What can hang from each mark:
z660: z228 z811
z556: z593
z593: z556
z613: z556
z228: z192 z537 z613 z660
z811: z507 z660 z690
z507: z811
z537: z228
z690: z811

Each row was made from one small tree. Brackets hold a mark, then the marks that hang from it, in the order of their numbers. Every link used is in the known rows. Write each row's tree.
Known rows:
[z811 z507 z690]: [ 12  36   7 -25  28  16 -14 -13 -35 -49  23 -37  16 -19  56  -7 -26  37
  36  -2  31 -14  41 -38]
[z228 z537 [z660 z811]]: [-20  21   8 -43  21  -9 -13   2 -30 -49   6 -29  11 -31  51  -1  12  31
 -87  10  23 -26   2  -1]
[z690 [z811 z507 [z660 [z228 z537]]]]: [-19  20  10 -43  28   2 -75  15 -56 -82   8 -33   9 -26  25 -13  -9  23
   5   6  19  13  38 -42]
[z507 [z811 z660 z690]]: [ -4  57  14  13  36   6 -25 -39 -33 -38  31 -16  13 -12  67 -11 -39  24
   1  13  28   3  -3 -52]
[z507 [z811 [z660 [z228 z192]]]]: [ -9  53  -2  -7  41   5 -52 -17 -31 -11 -15  13 -13 -20  22   5  16   6
 -19  25  21  -2 -13 -16]
[z228 z613 z660]: [ 13  46  -3 -52  19  -2 -67 -14 -36   0   5  -4  12 -31  39  17  21 -10
 -32  -7  21 -23  29  28]
[z690 [z811 z507 z660]]: [-24  31   3   2  25  24 -70  -1 -43 -60   6 -28   6 -20   6 -13 -13  12
  36  -7  24   7  16 -34]
[z507 [z811 [z660 [z228 z537]] z690]]: [ -1  47  21 -28  37 -17 -31 -22 -43 -58  32 -22  14 -19  82 -10 -36  36
 -28  26  22   8  15 -60]
[z507 [z811 [z660 z228]]]: [-10  41  15 -14  19  -7 -38 -18 -30   6   2 -10  11 -16  22  -3  10  13
 -12  20  22  14 -12 -32]
[z537 [z228 z192 [z613 z556] z660]]: [ 22  54 -11 -49  40  -9 -60  10 -41 -37 -32  46 -13 -31  -7  19  -6 -16
 -87  15   5 -14 -19  49]
[z593 z556]: [ 26  17  -7  -6   9  -4 -34   1 -34 -38   7  16   9  -5 -30  15   9  33
  -7  12  31  -5  -8   7]
[z507 [z811 [z660 [z228 z537]]]]: [-11  32  17 -40  32 -15 -47 -10 -31 -40  10 -23   8 -19  41  -6 -12  16
 -43  26  18  13   0 -33]
[z811 z507 [z660 [z228 z537]] z690]: [  2  29  13 -56  36   1 -54   2 -48 -85  37 -44  14 -31  77 -11 -30  51
 -18  10  26   6  55 -58]
[z660 [z228 z192 z537] [z811 z690]]: [  7  46   1 -38  44 -11  20  10 -44 -57   6 -13  -2 -30  49   8  20  58
 -38  27  27 -20  14 -31]
[z537 [z228 z613 z660]]: [ 25  48  -3 -48  26 -19 -53 -12 -47  -5  -2   1  21 -28   4   9   1 -13
 -38  -2  15  -9   7  24]
[z811 z507 z660]: [-12  24   3 -20  27  28 -70  -4 -27 -45  10 -34   7 -24  18  -6 -11  22
   4  -5  27   1  22 -25]
[z228 z192]: [  4  49 -23  -5  38  17 -25  -2 -26 -33  -5  16 -21 -14  -6  18  17  -1
 -12  14  23 -20  -3  20]
[z507 [z811 z660]]: [-14  43  11   7  30   9 -47 -25 -21 -22   7 -12   3 -12  26  -6 -16   6
 -10  10  23   5 -20 -25]
[z507 [z811 z690]]: [ 11  54  15   1  29  -3   7 -36 -29 -22  23 -16  14  -8  60  -8 -28  20
  15  14  26 -11   3 -38]
[z690 z811]: [-14  42  -5   7  12   1  -9   0 -41 -38   8  -3  10  -6 -17   3  13  -2
  34   6  19   0  -2  -8]
[z228 z192 z537]: [  2  40 -21 -32  52  11 -31   7 -26 -79   3   6 -26 -14  14  14  -6   9
 -42  19  18 -20   8  24]
[z556 z593]: [  3   6  -4 -33  28  -2   5  -5 -25   5  -7  26  22 -11  -6   7 -17   9
 -19  15  23 -19  -1  20]
[z660 [z228 z613]]: [ 24  43   3 -61  14 -16 -42   2 -40  25  -3 -10  18 -24   2  21  52   8
  15   0  20   4  33  12]
[z613 z556]: [ -3  31   1 -21   7   4  -6  20 -19 -31  -1  11   1 -11 -16  11   2  11
 -35  17  12   5 -19  13]
[z537 [z228 [z660 [z811 z690]]]]: [  3  47  11  -9  21 -21  27 -16 -53 -29  13 -15  32 -29  37 -11 -10  38
 -45  12  26 -16 -12 -32]
[z690 [z811 z507 [z660 z228]]]: [-19  29   8 -17  16  10 -67   8 -52 -38   0 -27  13 -26   0 -10  14  17
  44   2  23  15  26 -44]

Write each row's tree:
[ -5  28  18 -33  22   9 -10 -16 -39 -32  10 -50  27 -40  84 -16  -2  53
 -19  -6  37 -36  30 -41] => [z228 [z660 [z811 z507 z690]]]
[  0  29  19 -23  27  12  14  -6 -32 -34   9 -58  23 -28  48 -14   1  62
  25  -6  36 -20  22 -52] => [z660 [z811 z507 z690]]
[ 23  13  -9 -84  65  -1 -45  23 -27 -50 -31  64 -15 -26  13  20 -39   6
 -88  21   5 -18   8  58] => [z228 z192 z537 [z613 [z556 z593]]]
[ -2  38   5 -15  33  25 -51 -12 -38 -64  33 -38  12 -25  60 -11 -37  39
  16  -3  31  -1  37 -49] => [z811 z507 z660 z690]
[ 32  54 -11 -41  48  -6 -40  21 -36 -34 -30  38 -17 -21 -47  19  -2  -4
 -43  13   4   4 -24  41] => [z537 [z228 z192 [z613 z556]]]
[ 23  42  -5 -86  40 -11 -55  35 -33 -52 -22  26 -19 -32  10  27  20  12
 -65  22   5   0  16  35] => [z660 [z228 z192 z537 [z613 z556]]]
[ -9  21   7 -39  18  11 -64   5 -35 -21   4 -34  14 -28  14  -3  15  29
   6   3  26   9  30 -30] => [z811 z507 [z660 z228]]
[-11  41 -15 -37  47   3 -64  15 -38 -68   6  11 -23 -26  16  14  10  16
 -55  27  16   1  10  -1] => [z811 [z660 [z228 z192 z537]]]
[  9  30  21 -26  27  -8   4 -13 -48 -40   2 -44  33 -36  51 -22 -21  51
 -26   0  31 -23  10 -45] => [z537 [z228 [z660 [z811 z507 z690]]]]
[ -7  31   7 -15  16 -18  10  -4 -40 -10 -10 -16  23 -27  -6  -5  18  21
 -64  10  21 -12 -29  -1] => [z537 [z228 [z660 z811]]]
[ -3  56  19  -9  22  -8 -18 -29 -42 -13  23 -15  20 -18  65  -8 -12  29
   7  21  26  10   3 -59] => [z507 [z811 [z660 z228] z690]]
[ -6  42  -5 -24  26  -1   9  13 -34   2 -25  -3  -4 -29 -12  14  68  35
 -18  20  27 -15 -16  -4] => [z660 [z228 z192] z811]
[-11  23  -1 -34  39  25 -41  -4 -27 -30 -30 -24  -6 -41  44  -3  26  28
 -47   1  32 -49   7   1] => [z228 z192 [z660 [z811 z507]]]
[  5  20  27 -65  30 -11  10   7 -44 -55  10 -66  27 -37  67 -13   4  77
 -13   7  32 -13  44 -58] => [z660 [z228 z537] [z811 z507 z690]]
[  9  49  19 -42  28 -11 -75 -21 -36  22  -4 -12  14 -26  29   5  23   4
   0   5  20  15   7 -20] => [z507 [z811 [z660 [z228 z613]]]]
[  13   42  -11  -75   46    3  -82   17  -31  -75  -17   31  -24  -38
   48   22  -10   -7 -112   14    5  -26   14   55] => [z228 z192 z537 [z613 z556] z660]
[ 19  24  19 -62  33 -10 -51  -8 -45  -7 -27 -43  29 -45  14  -9  12  24
 -33 -17  24 -20  13  -6] => [z537 [z228 z613 [z660 [z811 z507]]]]
[  9  24  17 -78  19   9 -92  24 -33 -18 -16 -16  13 -38  13   6  14  26
 -19  -2  15  21  26 -12] => [z811 z507 [z660 [z228 [z613 z556]]]]
[ 27  58 -18 -42  50  -9 -67 -11 -48 -25 -17  28  -6 -31   3  16   5 -23
 -43   3  14 -24   3  42] => [z537 [z228 z192 z613 z660]]
[ -8  38  12 -36  27 -10   7  -8 -39 -63  28 -33  21 -34  92  -6 -13  49
 -77  13  27 -30  19 -25] => [z228 z537 [z660 [z811 z690]]]
[ 34  22 -10 -59  59 -12 -24  16 -36 -18 -48  78  -1 -22 -44  16 -35  -3
 -61  20   4  -5 -27  56] => [z537 [z228 z192 [z613 [z556 z593]]]]
[ 30  47 -13 -79  50  -9 -60  12 -41 -36  -7   5 -14 -30  19  26  32   7
 -32  12  15 -12  37  25] => [z660 [z228 z192 z537 z613]]
[  0  25   4 -42  34  12 -13  14 -30  -7 -36 -29  -1 -35   5   1  57  48
  -2   8  32 -25  11 -18] => [z660 [z228 z192] [z811 z507]]
[  15   23   11  -92   41    0 -105   10  -42  -46    5  -44   13  -39
   44    2    1   26  -18   -7   19    9   58  -18] => [z811 z507 [z660 [z228 z537 z613]]]
[-19  39  -8 -11  36  20 -79   8 -55 -56 -16  -1 -13 -27   3  -4  18  12
  34   7  25  -1  21 -27] => [z690 [z811 z507 [z660 [z228 z192]]]]
[ 15  57  13 -52  14  -7 -53  11 -47 -21  18   8  18 -34  36  14   1  33
 -23  10  15  26  20 -19] => [z811 [z660 [z228 [z613 z556]]] z690]
[  1  37  11 -32  22  10 -46  -4 -46 -38  26 -39  20 -30  54  -8  -9  44
  20   5  31   4  47 -55] => [z811 z507 [z660 z228] z690]
[ 22  41   5 -56  18 -22 -52  10 -41 -20 -15  22  15 -28  -8  10 -10  -9
 -75   8   4   3 -13  31] => [z537 [z228 [z613 z556] z660]]
[ -6  43  -9 -10  40  -7  -6  -1 -41 -25 -26  11  -3 -31 -11   2  18  15
 -71  16  23 -29 -35  11] => [z537 [z228 z192 [z660 z811]]]
[ -8  58  -6  -5  36  10   2 -16 -42 -33   2   1   1 -35  69   4  15  34
 -48  14  32 -46  -1 -11] => [z228 z192 [z660 [z811 z690]]]
[ 12  66  -2 -33  43   4 -29 -18 -47 -18  -1   0   0 -44  75  13  25  28
 -41  -3  31 -46  23   2] => [z228 z192 z613 [z660 [z811 z690]]]
[ 13  38  21 -62  31   6 -42 -20 -44 -16   3 -53  29 -49  93  -7   7  43
  -7 -21  34 -35  50 -33] => [z228 z613 [z660 [z811 z507 z690]]]
[ 16  53  -5 -39  48 -11 -40  -7 -47 -10 -33  10  -1 -40   0  11  31   6
 -61   3  18 -29 -17  28] => [z537 [z228 z192 z613 [z660 z811]]]
[-22  47 -15 -16  43   1 -65  17 -56 -86   1  17 -18 -22   6   6   8   4
 -19  27  14   9  10  -9] => [z690 [z811 [z660 [z228 z192 z537]]]]
